Every row comes from one small tree of marks. Brackets hold a mark, then the marks that hang from it, in alphabetical order. Every link used is in the known rows. Which tree was each row made from?
Known rows
(vefis (bolor panabon) bulogup): [-20.4  10.6  15.0   4.4   0.4  -2.1  23.8  -3.0  -7.2  22.3   8.9  -1.4
  11.4 -16.4  -6.1  34.9  -7.9  14.9  -5.6  -0.2   4.3  12.6]
(panabon (bolor vefis)): [-17.0   7.5   7.2 -14.4   9.3  -4.8   2.5 -13.7 -11.0  19.5   6.3 -11.7
   0.1   0.2  -8.6  44.7   3.2  18.1   2.0   2.9   6.5  20.0]
(panabon bolor): [-22.1  10.8   6.9 -14.2   6.7  -8.3   5.6  -7.9  -6.8  17.4   1.1  -8.3
  -2.3  -6.1  -8.7  35.6   7.4   5.0  -0.9  11.9   5.7  19.4]
(rekofad vefis): [-21.8  11.5  -1.6  -7.8  15.6   3.7  -0.4  -9.9  -0.9   9.1   7.1 -10.9
   0.7  -9.6   0.9  32.5   4.2  -1.8  -3.8   2.3   1.0  20.8]
(panabon (bolor vefis) (bulogup rizugi) vazi): [-11.8   6.2  30.0 -17.0   2.2  -6.1   5.3  -9.9 -13.2  17.8  -2.7 -11.9
   8.5   8.1 -18.3  52.0   9.5  18.9   4.9   6.0   4.6  39.3]
(bolor (vefis bulogup ruzov)): [ -8.2  14.1   7.1   7.3   6.7  -4.9   8.5 -11.1 -12.3  18.8   7.9  -5.8
   3.8   2.0  -8.5  46.5 -18.9  20.8   3.9  -8.4   4.6   8.9]
(rekofad (vefis (bulogup panabon) ruzov)): [-19.3  13.0  -0.6  -1.6  11.9   9.1  10.0 -10.9 -14.4  13.8   9.3  -0.3
   3.4  -7.2  -5.2  43.2 -21.6   7.7   9.9  -3.8  -2.8  17.8]
(vefis bolor bulogup): [-18.7  19.9  16.0   3.7   1.5  -8.5  19.5  -7.7  -6.2  20.6   4.7   4.0
  11.5  -9.2  -5.4  36.2  -6.6   6.4  -9.1   5.9   6.1  12.3]
(panabon (bolor (vefis ruzov)) bulogup vazi): [-20.5   6.3  15.8 -22.0  -8.3  -2.4   3.8 -10.3  -5.8  22.3 -14.4 -12.2
   8.2   8.4 -20.4  50.8  -3.8  21.2   3.2  -6.1   5.3  28.3]
(rekofad (vefis bolor ruzov)): [-28.2  18.5  -0.9  -0.9  -0.5   4.6  12.5  -4.2   6.1  17.5  -1.7  -8.6
   9.2  -4.3  -6.3  38.5 -11.1   3.5  -5.1  -1.2   3.3  11.1]
(rekofad (vefis (bulogup rizugi) ruzov)): [-13.4  15.3   5.3  15.1   9.7  -3.7  13.8  -4.0 -12.1  11.0   9.6  -9.8
   3.3   2.3  -4.5  48.2 -12.0   4.9   7.2   4.3  -0.7  15.9]
(rizugi (bulogup (vefis ruzov))): [ -3.6  21.3  11.3  -5.3  -8.4  -6.8   0.4 -11.8  -7.2  12.5  -0.3 -16.1
   6.3  -5.6  -4.8  37.6 -13.8  12.3 -18.0  -5.6   2.9   9.9]
(panabon (bolor vefis) bulogup vazi): [-20.5   5.0  21.1 -28.2   0.3  -4.5   2.0 -12.4  -7.9  19.1  -9.1 -11.9
   9.7   1.2 -15.9  47.9   7.7  19.1   0.6  -0.5   4.8  36.0]
(bulogup vefis): [ -4.6  20.9  11.5  -5.1   0.7   1.8   2.6  -8.8 -13.8  14.4   5.4  -4.8
   1.2  -5.6  -1.8  30.4  -4.4   5.1 -10.7  -0.3   4.1  16.1]
(rizugi (bulogup (panabon bolor) (vefis ruzov))): [ -7.5  15.3  13.6 -19.9  -7.5  -0.6   5.5 -13.9 -19.7  19.8   1.2 -11.9
   5.3  -5.5 -11.9  44.7 -16.6  18.8  -4.4   0.9   1.3  15.4]
(vefis bulogup): [-12.9  15.3  11.6   1.5  10.9  -7.3   9.9 -10.6 -10.1  12.6   6.9   0.0
   3.1  -9.3  -2.9  35.0  -2.5   5.0  -3.9   3.6   4.5  16.5]
(bolor panabon (vefis (bulogup rizugi))): [ -2.0   3.0  20.2  11.7  12.5  -2.5  13.8  -7.4 -18.7  17.4  21.6 -10.3
   4.2  -3.9  -6.9  45.4  -7.5  26.5   6.8  -5.1   0.2  21.1]
(rizugi (bulogup panabon)): [ -8.1  13.2  15.0 -14.8  11.1  -1.6  -4.3 -17.3  -7.1  10.0  11.6  -6.1
   2.8 -18.3  -4.1  31.7  -1.7   9.0  -7.9   2.2  -4.2  28.5]
(vefis bolor (bulogup panabon) ruzov): [-15.0  20.7  13.2   4.2  -1.3   3.7  21.6  -7.5 -13.5  24.6   7.2   9.6
   9.7  -6.9 -13.3  41.6 -24.9  12.5   1.8  -0.1   0.0  11.3]
(panabon vazi): [-11.5  13.4  12.7  -4.9   9.3  -4.5   1.0 -11.2  -1.6  13.1  -1.9   3.1
   4.1  -8.8  -7.7  31.3  10.6   3.9  -7.2  -5.5   0.0  26.5]
(rizugi (bulogup vefis)): [ -2.8  18.8  16.1 -10.6  -2.1  -8.0  -1.4 -16.0  -8.4  10.5   3.5 -15.0
   6.7 -11.8  -1.0  32.1  -2.5  11.9 -20.0  -0.4   4.6  17.4]

Write each row's tree
[ -0.7  14.2  27.3   7.5  18.3  -1.8  12.2 -11.2 -20.4  15.9  11.0  14.3
   5.6  -7.0 -12.0  43.3  -0.3  10.7   6.1   2.7  -5.9  35.0] -> (vefis (bulogup (panabon vazi) rizugi))
[ -9.0   9.4  26.0  -6.4  -1.1   1.8   6.8   1.6  -6.6  11.0   9.8 -15.0
   1.5  -6.7 -13.6  29.7   1.8   8.6  -3.1   6.5  -0.4  31.5] -> (bolor (panabon (bulogup rizugi)))
[-28.7  17.9   2.3   6.2   0.0  -1.2  21.0  -6.7  -2.8  19.6   0.1  -5.9
  13.2  -4.0  -6.0  45.0 -17.1   6.0  -2.4  -1.5   6.5   8.3] -> (rekofad (vefis bolor bulogup ruzov))
[  0.8  17.6  18.7 -14.6   2.7   2.9  -2.3 -18.5 -16.5  13.5  10.8  -7.1
   5.6 -14.7  -2.5  32.9  -8.5  13.4 -12.6  -1.5  -1.7  25.0] -> (rizugi (bulogup panabon vefis))
[-23.2  12.7  -2.5   4.0   8.4  -0.9  10.1  -7.6  -7.3  12.6   2.2  -8.9
   4.3  -4.7  -3.2  43.0 -14.0   5.2   3.5  -2.7   2.8  12.1] -> (rekofad (vefis bulogup ruzov))
[ -7.7  17.7  26.3 -17.2  -7.6   3.1   1.9  -9.4 -10.6  13.8  -8.0  -3.7
  11.1  -3.2 -10.2  33.4   1.4   6.3 -13.3  -5.0   4.1  32.1] -> (panabon (bulogup vefis) vazi)
[  0.7  18.8  18.1 -11.0  -6.0   3.6   0.2 -17.2 -14.9  15.8  -1.8  -1.1
  10.8  -7.5 -10.3  40.7 -14.7  19.0 -11.2 -15.1  -4.4  22.8] -> (rizugi (bulogup (panabon vazi) (vefis ruzov)))
[-12.1   7.5   9.6 -20.5   3.3  -2.7   1.3 -18.1 -13.3  19.6   5.3 -16.1
   3.3  -2.9 -13.5  52.7 -14.9  29.4   4.7  -2.7  -0.2  21.2] -> (rizugi (bulogup (panabon (bolor (vefis ruzov)))))
[-16.4   7.3   7.6 -10.7   2.8  -5.1   4.9 -10.9  -8.6  22.8  -7.3  -7.7
   4.5   6.5 -17.0  51.8  -1.9  22.5   4.5  -9.3   4.5  19.2] -> (panabon (bolor (vefis ruzov)) vazi)
[-10.1  24.3  20.3  18.3  -4.8 -10.1  24.5  -0.9  -9.1  21.2   4.3   0.8
  10.7   1.9 -12.5  44.7 -17.2   9.3  -2.6   7.6   3.8   9.4] -> (vefis bolor (bulogup rizugi) ruzov)
[ -3.1  23.0  39.6  -5.0 -16.7  -0.1  15.1  -3.8 -10.6  20.1  -6.0  -0.7
  18.4   2.8 -15.6  39.8   0.1   9.0 -14.8   3.0   4.9  32.3] -> (panabon (bulogup rizugi (vefis bolor)) vazi)
[-10.4  21.3  26.1  13.4   3.2 -12.7  20.9  -4.1 -10.2  19.2  10.6   2.7
  10.9  -4.2  -8.7  40.4  -4.4   7.0  -5.0  13.7   4.5  16.0] -> (vefis bolor (bulogup rizugi))
[ -8.8   7.7  26.3  -2.5  14.5  -7.0  16.9 -10.4 -24.3  19.4   5.7   8.4
   5.1  -2.6 -14.9  51.2   2.8  14.0  10.9  10.1  -2.7  33.6] -> (vefis (bulogup (panabon bolor vazi) rizugi))
[ -7.6  16.9  30.0 -15.6  -9.5  -4.1   9.4  -2.9 -19.6  17.7  -1.3 -15.9
   3.1   5.6 -14.1  42.2  -0.3   7.1  -4.8  16.4   6.7  28.5] -> (panabon bolor (bulogup rizugi vefis))
[-19.0  16.8  15.0  11.5   8.4  -4.4  21.0  -5.3  -8.6  15.8  10.6  -6.0
  14.6  -4.7  -2.7  45.6  -4.5   4.1  -0.7  11.3   3.7  20.1] -> (rekofad (vefis bolor (bulogup rizugi)))
[ -8.5  12.2  19.7 -15.2  10.6  -1.5  -4.6 -18.8  -6.4  10.9   2.7   0.3
   8.9 -17.9  -7.1  34.3   6.2  11.9  -8.7  -4.5  -6.4  35.7] -> (rizugi (bulogup (panabon vazi)))
[-27.5   5.4   2.9 -14.5  16.5   3.1  14.1 -11.4 -20.0  17.8   8.1  -4.2
   3.9  -8.7  -2.9  47.8  -3.5   9.4  11.6   8.2   0.7  24.6] -> (rekofad (vefis (bulogup (panabon bolor))))
[-16.9   5.7  10.0  -4.0   3.6  -9.3  13.1 -12.7 -16.3  23.9  -6.6  -4.4
   8.5   5.0 -14.4  59.1  -8.7  26.3   8.2  -9.2   6.0  16.6] -> (panabon (bolor (vefis bulogup ruzov)) vazi)
[  0.8  21.1  31.6  -5.8  -6.5   0.6   4.9  -3.6 -16.3  12.1   4.1 -11.2
   4.1   3.6 -11.4  35.3  -3.7   5.2  -8.5   9.3   2.4  28.1] -> (panabon (bulogup rizugi vefis))
[ -1.3   1.2  21.9  11.2  11.8  -3.1  15.1  -9.7 -18.5  19.2  14.0  -4.0
   9.6  -3.5  -8.6  49.3  -0.3  27.9   6.4 -12.1  -1.4  27.3] -> (bolor (panabon vazi) (vefis (bulogup rizugi)))
[-30.8   9.2   1.7   4.5  -2.5   4.9  25.7  -1.1  -3.2  21.6   5.2 -11.9
  13.6  -9.3  -4.3  43.4 -19.5  13.6   1.3  -7.8   3.4   6.9] -> (rekofad (vefis (bolor panabon) bulogup ruzov))
[ -9.4  12.4  12.9   6.2  21.8   6.0  11.9 -11.3 -21.0  10.8  18.4  -1.4
   2.7  -6.7  -2.0  44.1  -5.5   5.8  11.5   8.4  -4.1  29.4] -> (rekofad (vefis (bulogup panabon rizugi)))
[-17.4   3.4  14.0  -8.9  10.1 -10.4  10.7 -17.6 -17.5  22.8  -2.2  -2.9
   9.7   0.1  -8.9  53.4   3.9  22.0   5.0  -2.5   6.4  22.9] -> (panabon (bolor (vefis bulogup)) vazi)
[-17.7   5.5  10.4  -6.9  10.2  -9.9  10.7 -14.2 -18.2  21.7   5.2  -9.3
   3.4   0.0  -6.2  50.5  -4.1  21.4   6.3   3.7   8.1  17.1] -> (panabon (bolor (vefis bulogup)))
[ -4.9  18.3  31.4  10.5   7.9  -1.7  23.4  -8.6 -17.0  23.3   9.4  17.2
  15.4  -6.8 -13.2  44.2  -4.6  12.8   1.1   4.9  -3.1  32.0] -> (vefis bolor (bulogup (panabon vazi) rizugi))
[-13.9   0.0  21.2 -16.8   0.4   6.1   3.1  -9.5  -4.5  14.7   1.3 -12.6
   9.4  -5.7 -13.1  37.6   3.2  23.8  -2.3 -15.9   0.5  34.3] -> (bolor (panabon bulogup vazi) vefis)
[ -9.6  26.9  12.4   2.5 -16.0   1.7  15.4  -4.1  -6.3  22.5  -0.9  -1.5
   9.2   0.1  -9.5  36.4 -19.8   9.9 -13.3  -5.3   8.0   3.3] -> (bulogup (vefis bolor ruzov))
[-10.3   0.9  10.3  -5.1  11.8   5.3   2.2 -12.0  -5.5  16.2   8.2  -6.8
   6.7  -9.0  -7.8  37.9   5.3  23.4  -0.7 -18.8  -1.6  25.1] -> (bolor (panabon vazi) vefis)
[ -3.3  16.9  24.7   8.1  -7.8   4.1  19.8   1.0 -13.5  22.3  14.0  -7.8
   8.5  -4.9  -7.1  35.9  -8.1  15.5  -9.2  -1.2   3.3  16.5] -> (bulogup rizugi (vefis (bolor panabon)))
